What can hang from each mark:
j795: j61 j572
j43: j108
j927: j61
j729: j108 j727
j108: j43 j729 j927
j61: j795
j572: j430 j727 j795
j727: j572 j729

Each row was made from one small tree. The marks that hang from a mark follow it in brackets, in the order of their numbers. Every link used is in the known rows. Write each row's tree.
Known rows:
j727(j572(j430 j795(j61)) j729): [ 0.06,  0.21,  0.15, -0.03,  0.43,  0.57, -0.02,  0.07,  0.10,  0.05,
  0.10, -0.01,  0.17,  0.07,  0.07,  0.05, -0.02,  0.30,  0.21, -0.10,
  0.47,  0.21]
j572(j727(j729(j108)) j795(j61)): [-0.07,  0.12,  0.19,  0.13,  0.28,  0.51,  0.05,  0.06,  0.11,  0.03,
  0.06,  0.09,  0.08,  0.00,  0.08, -0.09,  0.15,  0.20,  0.15,  0.00,
  0.33,  0.47]
j572(j430 j727(j729)): [-0.15,  0.24,  0.07, -0.06,  0.23,  0.45,  0.01,  0.12,  0.08, -0.01,
  0.16,  0.02,  0.06, -0.03,  0.11, -0.01, -0.16,  0.13,  0.02, -0.16,
  0.23,  0.21]
j927(j61(j795(j572(j727(j729))))): [ 0.05,  0.21,  0.19, -0.04,  0.29,  0.64,  0.22,  0.01,  0.03,  0.12,
  0.17, -0.09,  0.26,  0.04,  0.00,  0.18, -0.05,  0.17, -0.05, -0.07,
  0.21,  0.26]
j61(j795(j572(j430 j727(j729)))): [ 0.03,  0.32,  0.21, -0.10,  0.44,  0.62,  0.14,  0.03,  0.04, -0.02,
  0.15, -0.07,  0.10,  0.07,  0.05,  0.13, -0.12,  0.27,  0.00, -0.08,
  0.43,  0.29]
j795(j61 j572(j430 j727)): [ 0.01,  0.31,  0.19, -0.06,  0.38,  0.17,  0.05,  0.15,  0.06, -0.08,
  0.04,  0.02,  0.00, -0.06,  0.09,  0.14,  0.13,  0.40,  0.12,  0.12,
  0.52,  0.21]
j927(j61): [-0.05,  0.00, -0.03,  0.07,  0.03,  0.16, -0.04, -0.03,  0.07,  0.10,
  0.06,  0.05,  0.20, -0.08,  0.06,  0.09, -0.02,  0.05, -0.08, -0.08,
 -0.04, -0.07]
j729(j108(j927(j61))): [-0.07, -0.19, -0.02,  0.24,  0.10,  0.03, -0.19,  0.02,  0.21,  0.09,
  0.27,  0.06,  0.07, -0.05,  0.06,  0.04,  0.29, -0.02, -0.06, -0.06,
 -0.07, -0.04]
j729(j727): [-0.09,  0.13, -0.13,  0.02,  0.18,  0.06,  0.01, -0.16, -0.11,  0.07,
  0.05, -0.10, -0.05, -0.05,  0.16,  0.03, -0.12,  0.03, -0.05, -0.06,
  0.10, -0.01]
j729(j108(j43 j927)): [-0.03, -0.17,  0.00,  0.21,  0.11,  0.02, -0.25,  0.01,  0.17, -0.09,
  0.36,  0.08, -0.18, -0.04,  0.04,  0.01,  0.35,  0.17, -0.08,  0.03,
  0.07, -0.03]
j61(j795(j572(j430))): [ 0.09,  0.21,  0.11, -0.04,  0.39,  0.32,  0.00, -0.10,  0.04, -0.04,
  0.07, -0.05,  0.08,  0.04,  0.06,  0.19, -0.03,  0.30, -0.08,  0.01,
  0.38,  0.04]
j43(j108(j729(j727) j927)): [-0.11,  0.01,  0.06,  0.37,  0.19,  0.18, -0.16, -0.17,  0.00,  0.17,
  0.38, -0.25, -0.18,  0.03,  0.09,  0.11,  0.09, -0.13,  0.10, -0.04,
  0.08, -0.10]
j572(j430 j727(j729) j795(j61)): [-0.08,  0.32,  0.17,  0.03,  0.42,  0.55,  0.04,  0.18,  0.14,  0.00,
  0.07,  0.00,  0.15, -0.05,  0.16, -0.03, -0.13,  0.31,  0.15, -0.11,
  0.45,  0.45]
j927(j61(j795(j572(j727)))): [ 0.07,  0.17,  0.12,  0.07,  0.27,  0.38,  0.21, -0.03,  0.02,  0.06,
  0.05, -0.06,  0.23,  0.01,  0.03,  0.20,  0.12,  0.18, -0.08, -0.01,
  0.23,  0.27]
j108(j927): [-0.06,  0.02,  0.02,  0.09,  0.13, -0.02, -0.17,  0.01,  0.05, -0.02,
  0.22, -0.10, -0.08, -0.03,  0.10,  0.04,  0.07,  0.04, -0.05,  0.00,
  0.03, -0.09]
j729(j108 j727): [-0.11,  0.00, -0.13,  0.12,  0.17,  0.05, -0.01, -0.21, -0.05,  0.08,
  0.09,  0.01, -0.09, -0.02,  0.12, -0.03,  0.10,  0.00, -0.03, -0.05,
  0.10,  0.07]
j572(j430 j727(j729(j108))): [-0.17,  0.11,  0.07,  0.03,  0.20,  0.45, -0.02,  0.06,  0.15, -0.01,
  0.21,  0.14,  0.01,  0.01,  0.07, -0.07,  0.04,  0.09,  0.07, -0.16,
  0.25,  0.24]
j43(j108): [-0.05, -0.01,  0.07,  0.04,  0.01,  0.27, -0.12, -0.12, -0.03,  0.05,
  0.09, -0.04,  0.01,  0.12,  0.07,  0.06, -0.04, -0.01,  0.01, -0.04,
  0.05, -0.13]
j43(j108(j729(j727))): [-0.09,  0.07,  0.00,  0.23,  0.12,  0.30, -0.06, -0.28, -0.08,  0.18,
  0.22, -0.15, -0.10,  0.05,  0.05,  0.09, -0.01, -0.08,  0.12, -0.06,
  0.09, -0.06]
j572(j727): [-0.10,  0.13, -0.02,  0.04,  0.07,  0.16,  0.05,  0.00, -0.02, -0.03,
  0.01,  0.02,  0.01, -0.03,  0.08, -0.02,  0.04,  0.07, -0.02, -0.01,
  0.13,  0.18]
j108(j43 j729(j727) j927): [-0.06,  0.03, -0.04,  0.34,  0.21,  0.07, -0.14, -0.08,  0.04,  0.02,
  0.44, -0.15, -0.23, -0.14,  0.08,  0.10,  0.14,  0.13, -0.01, -0.02,
  0.15, -0.03]
j108(j729): [-0.08,  0.04,  0.05,  0.16,  0.02,  0.18, -0.10, -0.17,  0.01,  0.00,
  0.13,  0.02, -0.04, -0.06, -0.03,  0.05,  0.05,  0.06,  0.00,  0.05,
  0.05, -0.10]
j795(j61 j572(j430 j727(j729))): [ 0.00,  0.33,  0.28, -0.15,  0.39,  0.42,  0.06,  0.20,  0.08, -0.05,
  0.16,  0.00,  0.03, -0.03,  0.06,  0.13, -0.02,  0.38,  0.13,  0.06,
  0.49,  0.21]
j927(j61(j795)): [ 0.03,  0.03, -0.01,  0.08,  0.18,  0.29,  0.02, -0.13,  0.08,  0.10,
  0.04, -0.06,  0.21, -0.03,  0.04,  0.16, -0.08,  0.10, -0.12, -0.13,
  0.08,  0.04]
j727(j572 j729(j108)): [ 0.00, -0.07,  0.05,  0.00,  0.10,  0.44, -0.03, -0.09,  0.00,  0.04,
  0.21,  0.07, -0.01,  0.17, -0.07, -0.01,  0.18,  0.02,  0.06, -0.06,
  0.14, -0.01]
j729(j727(j572)): [ 0.02,  0.13, -0.14,  0.05,  0.21,  0.15,  0.09, -0.17, -0.16,  0.10,
  0.09, -0.13, -0.05,  0.08,  0.08,  0.07,  0.06,  0.00,  0.02, -0.11,
  0.18,  0.02]
j572(j430): [-0.09,  0.13, -0.01, -0.01,  0.18,  0.13, -0.11, -0.02,  0.08, -0.03,
  0.07,  0.05,  0.05, -0.04,  0.12,  0.04, -0.06,  0.16, -0.03, -0.08,
  0.18, -0.04]

Write each row's tree:
[-0.11,  0.19,  0.09,  0.05,  0.17,  0.56,  0.12,  0.03,  0.01,  0.05,
  0.07,  0.02,  0.17,  0.00,  0.13, -0.09, -0.12,  0.07,  0.03, -0.09,
  0.17,  0.37]  j572(j727(j729) j795)
[-0.01, -0.06,  0.07,  0.31,  0.08,  0.12, -0.23,  0.00,  0.13, -0.07,
  0.44, -0.05, -0.18, -0.11, -0.02,  0.09,  0.22,  0.18, -0.03,  0.07,
  0.10, -0.11]  j108(j43 j729 j927)
[ 0.00,  0.08, -0.05,  0.31,  0.26,  0.10, -0.05, -0.15, -0.06,  0.12,
  0.35, -0.23, -0.18,  0.02,  0.02,  0.10,  0.27, -0.06,  0.11, -0.05,
  0.17, -0.01]  j108(j729(j727(j572)) j927)
[ 0.09, -0.08,  0.04,  0.21,  0.25,  0.23, -0.14,  0.02,  0.19,  0.02,
  0.34, -0.10,  0.09, -0.06,  0.03,  0.19,  0.10,  0.20, -0.14, -0.14,
  0.10,  0.03]  j108(j43 j927(j61(j795)))
[ 0.05, -0.06, -0.14,  0.18,  0.19,  0.20,  0.01, -0.14, -0.04,  0.03,
  0.26,  0.04, -0.12,  0.07,  0.01,  0.03,  0.32,  0.14,  0.03, -0.07,
  0.24,  0.08]  j729(j108(j43) j727(j572))
[ 0.02,  0.17,  0.06,  0.02,  0.31,  0.62,  0.01,  0.01,  0.08,  0.09,
  0.14,  0.01,  0.23,  0.11,  0.08,  0.00, -0.09,  0.15,  0.08, -0.17,
  0.29,  0.18]  j727(j572(j430 j795) j729)
[ 0.13,  0.07,  0.12,  0.02,  0.25,  0.34,  0.09, -0.12,  0.03,  0.09,
  0.06, -0.06,  0.24,  0.01,  0.01,  0.24,  0.04,  0.18, -0.12,  0.02,
  0.17,  0.03]  j927(j61(j795(j572)))
[-0.01,  0.22, -0.07,  0.33,  0.39,  0.43,  0.06, -0.17,  0.01,  0.17,
  0.16, -0.07,  0.08,  0.02,  0.10,  0.04,  0.10,  0.09,  0.16, -0.16,
  0.34,  0.23]  j108(j729(j727(j572(j430 j795))))
[ 0.08,  0.07, -0.03,  0.25,  0.40,  0.24,  0.06, -0.16, -0.02,  0.11,
  0.02, -0.02,  0.00,  0.07,  0.08,  0.00,  0.33,  0.15,  0.17, -0.01,
  0.41,  0.32]  j729(j108 j727(j572(j795(j61))))
[ 0.07,  0.28, -0.05,  0.13,  0.54,  0.28,  0.05, -0.04,  0.01,  0.12,
  0.01, -0.10,  0.10,  0.01,  0.17,  0.07,  0.05,  0.25,  0.19, -0.11,
  0.52,  0.29]  j729(j727(j572(j430 j795(j61))))
[ 0.05,  0.31,  0.13,  0.01,  0.39,  0.38,  0.14,  0.00,  0.05, -0.05,
  0.06, -0.05,  0.10,  0.03,  0.07,  0.15,  0.05,  0.28, -0.03, -0.02,
  0.44,  0.30]  j61(j795(j572(j430 j727)))
[ 0.08,  0.20, -0.01,  0.12,  0.41,  0.26,  0.09, -0.11, -0.09,  0.11,
 -0.01, -0.14,  0.05,  0.02,  0.13,  0.05,  0.10,  0.18,  0.15, -0.03,
  0.41,  0.27]  j729(j727(j572(j795(j61))))
[-0.05,  0.29,  0.10,  0.12,  0.41,  0.30,  0.03,  0.13,  0.15, -0.04,
 -0.05,  0.03,  0.14, -0.10,  0.17, -0.01,  0.04,  0.31,  0.14, -0.06,
  0.46,  0.43]  j572(j430 j727 j795(j61))
[ 0.07, -0.03, -0.13,  0.31,  0.27,  0.35,  0.05, -0.19, -0.01,  0.08,
  0.21,  0.05,  0.03,  0.07,  0.09, -0.04,  0.30,  0.16,  0.04, -0.09,
  0.28,  0.29]  j729(j108(j43) j727(j572(j795)))
[-0.04,  0.27,  0.10, -0.01,  0.24,  0.23,  0.09,  0.07,  0.04, -0.07,
  0.09,  0.05,  0.07, -0.02,  0.09,  0.08,  0.08,  0.25,  0.00,  0.04,
  0.33,  0.18]  j795(j572(j430 j727))
[ 0.01, -0.11, -0.12,  0.30,  0.28,  0.05, -0.03, -0.06,  0.10,  0.22,
  0.31, -0.08,  0.00,  0.05,  0.08,  0.08,  0.38, -0.09,  0.04, -0.17,
  0.07,  0.05]  j729(j108(j927(j61)) j727(j572))
[-0.06, -0.06,  0.15,  0.30,  0.07,  0.23, -0.24, -0.09,  0.09,  0.07,
  0.35, -0.16, -0.14,  0.07,  0.00,  0.10,  0.18, -0.07,  0.10,  0.01,
  0.01, -0.16]  j43(j108(j729 j927))
[-0.09, -0.03,  0.03,  0.40,  0.17,  0.21, -0.14, -0.11,  0.10,  0.29,
  0.41, -0.24,  0.00, -0.01,  0.08,  0.17,  0.11, -0.18,  0.08, -0.14,
 -0.03, -0.08]  j43(j108(j729(j727) j927(j61)))
[-0.05, -0.12, -0.12,  0.25,  0.23, -0.03, -0.17, -0.05,  0.08,  0.01,
  0.40, -0.03, -0.22, -0.06,  0.12,  0.01,  0.28,  0.11, -0.06, -0.06,
  0.14,  0.03]  j729(j108(j43 j927) j727)
[ 0.05,  0.25,  0.10,  0.07,  0.39,  0.42,  0.16,  0.04,  0.13,  0.07,
  0.08, -0.02,  0.27, -0.01,  0.06,  0.21,  0.05,  0.26, -0.04, -0.11,
  0.36,  0.30]  j927(j61(j795(j572(j430 j727))))
[-0.07,  0.15,  0.17, -0.02,  0.25,  0.46,  0.06,  0.10,  0.11, -0.01,
  0.23,  0.12,  0.03,  0.04,  0.05,  0.02,  0.14,  0.20,  0.06, -0.01,
  0.33,  0.23]  j795(j572(j430 j727(j729(j108))))
[ 0.07,  0.01,  0.16,  0.09,  0.30,  0.54, -0.02, -0.04,  0.07,  0.06,
  0.10,  0.05,  0.09,  0.12, -0.02, -0.01,  0.24,  0.19,  0.19,  0.01,
  0.35,  0.26]  j727(j572(j795(j61)) j729(j108))
[ 0.10,  0.18,  0.09,  0.09,  0.41,  0.33, -0.04,  0.02,  0.10,  0.02,
 -0.01,  0.01,  0.15,  0.04,  0.09,  0.07,  0.12,  0.29,  0.18, -0.04,
  0.47,  0.20]  j727(j572(j430 j795(j61)))
[-0.08, -0.07,  0.10,  0.17,  0.14,  0.30, -0.12,  0.16,  0.16, -0.06,
  0.47,  0.06, -0.15,  0.00,  0.03, -0.05,  0.26,  0.13, -0.01, -0.05,
  0.15,  0.20]  j572(j727(j729(j108(j43 j927))))
[-0.11, -0.05, -0.10,  0.23,  0.26, -0.09, -0.11, -0.09,  0.04,  0.09,
  0.26, -0.08, -0.18, -0.02,  0.16, -0.01,  0.23, -0.04, -0.02, -0.05,
  0.10,  0.03]  j729(j108(j927) j727)
[-0.12,  0.03, -0.07,  0.35,  0.21,  0.06, -0.08, -0.07,  0.10,  0.22,
  0.35, -0.17, -0.01, -0.16,  0.10,  0.13,  0.13, -0.07,  0.02, -0.10,
 -0.01, -0.02]  j108(j729(j727) j927(j61))
[-0.02,  0.19, -0.14,  0.03,  0.35,  0.17,  0.02, -0.11, -0.05,  0.08,
  0.11, -0.10,  0.00,  0.04,  0.12,  0.07,  0.02,  0.08,  0.07, -0.19,
  0.31,  0.04]  j729(j727(j572(j430)))
[-0.15,  0.26,  0.07,  0.04,  0.31,  0.60,  0.06,  0.09,  0.11,  0.04,
  0.09,  0.04,  0.23, -0.04,  0.18, -0.09, -0.17,  0.16,  0.06, -0.18,
  0.26,  0.40]  j572(j430 j727(j729) j795)
[-0.02,  0.19,  0.08,  0.07,  0.37,  0.25, -0.08,  0.04,  0.15,  0.00,
 -0.02,  0.05,  0.15, -0.09,  0.16,  0.03, -0.04,  0.32,  0.10, -0.02,
  0.39,  0.19]  j572(j430 j795(j61))
[-0.01,  0.13,  0.04, -0.10,  0.23,  0.48, -0.05,  0.02,  0.02,  0.04,
  0.20, -0.02,  0.07,  0.10,  0.01,  0.05, -0.07,  0.11,  0.06, -0.17,
  0.23, -0.03]  j727(j572(j430) j729)
[ 0.10,  0.16,  0.10,  0.01,  0.36,  0.38,  0.04, -0.05,  0.13,  0.08,
  0.11, -0.03,  0.27,  0.00,  0.05,  0.25, -0.03,  0.27, -0.10, -0.09,
  0.28,  0.04]  j927(j61(j795(j572(j430))))
[-0.16,  0.13,  0.05,  0.15,  0.29,  0.60,  0.05,  0.06,  0.18,  0.04,
  0.13,  0.16,  0.17,  0.02,  0.15, -0.13,  0.03,  0.12,  0.07, -0.17,
  0.26,  0.46]  j572(j430 j727(j729(j108)) j795)
[-0.04, -0.22,  0.08,  0.18,  0.09,  0.31, -0.21,  0.13,  0.26,  0.06,
  0.51,  0.08,  0.05, -0.06,  0.02,  0.05,  0.19,  0.11, -0.07, -0.12,
 -0.02, -0.04]  j727(j729(j108(j43 j927(j61))))
[ 0.05,  0.27,  0.19, -0.04,  0.25,  0.15,  0.09,  0.10, -0.03, -0.09,
  0.01, -0.01, -0.03, -0.04,  0.04,  0.12,  0.19,  0.32,  0.08,  0.20,
  0.40,  0.17]  j795(j61 j572(j727))
[-0.05,  0.09, -0.07,  0.25,  0.13,  0.21, -0.05, -0.19, -0.05,  0.01,
  0.30, -0.04, -0.12, -0.14,  0.04,  0.09,  0.03,  0.17, -0.02, -0.04,
  0.15, -0.01]  j108(j43 j729(j727))
[-0.05,  0.25,  0.17,  0.04,  0.31,  0.51,  0.08,  0.12,  0.04,  0.01,
  0.02, -0.03,  0.12, -0.04,  0.11, -0.04, -0.06,  0.22,  0.13,  0.00,
  0.33,  0.41]  j572(j727(j729) j795(j61))
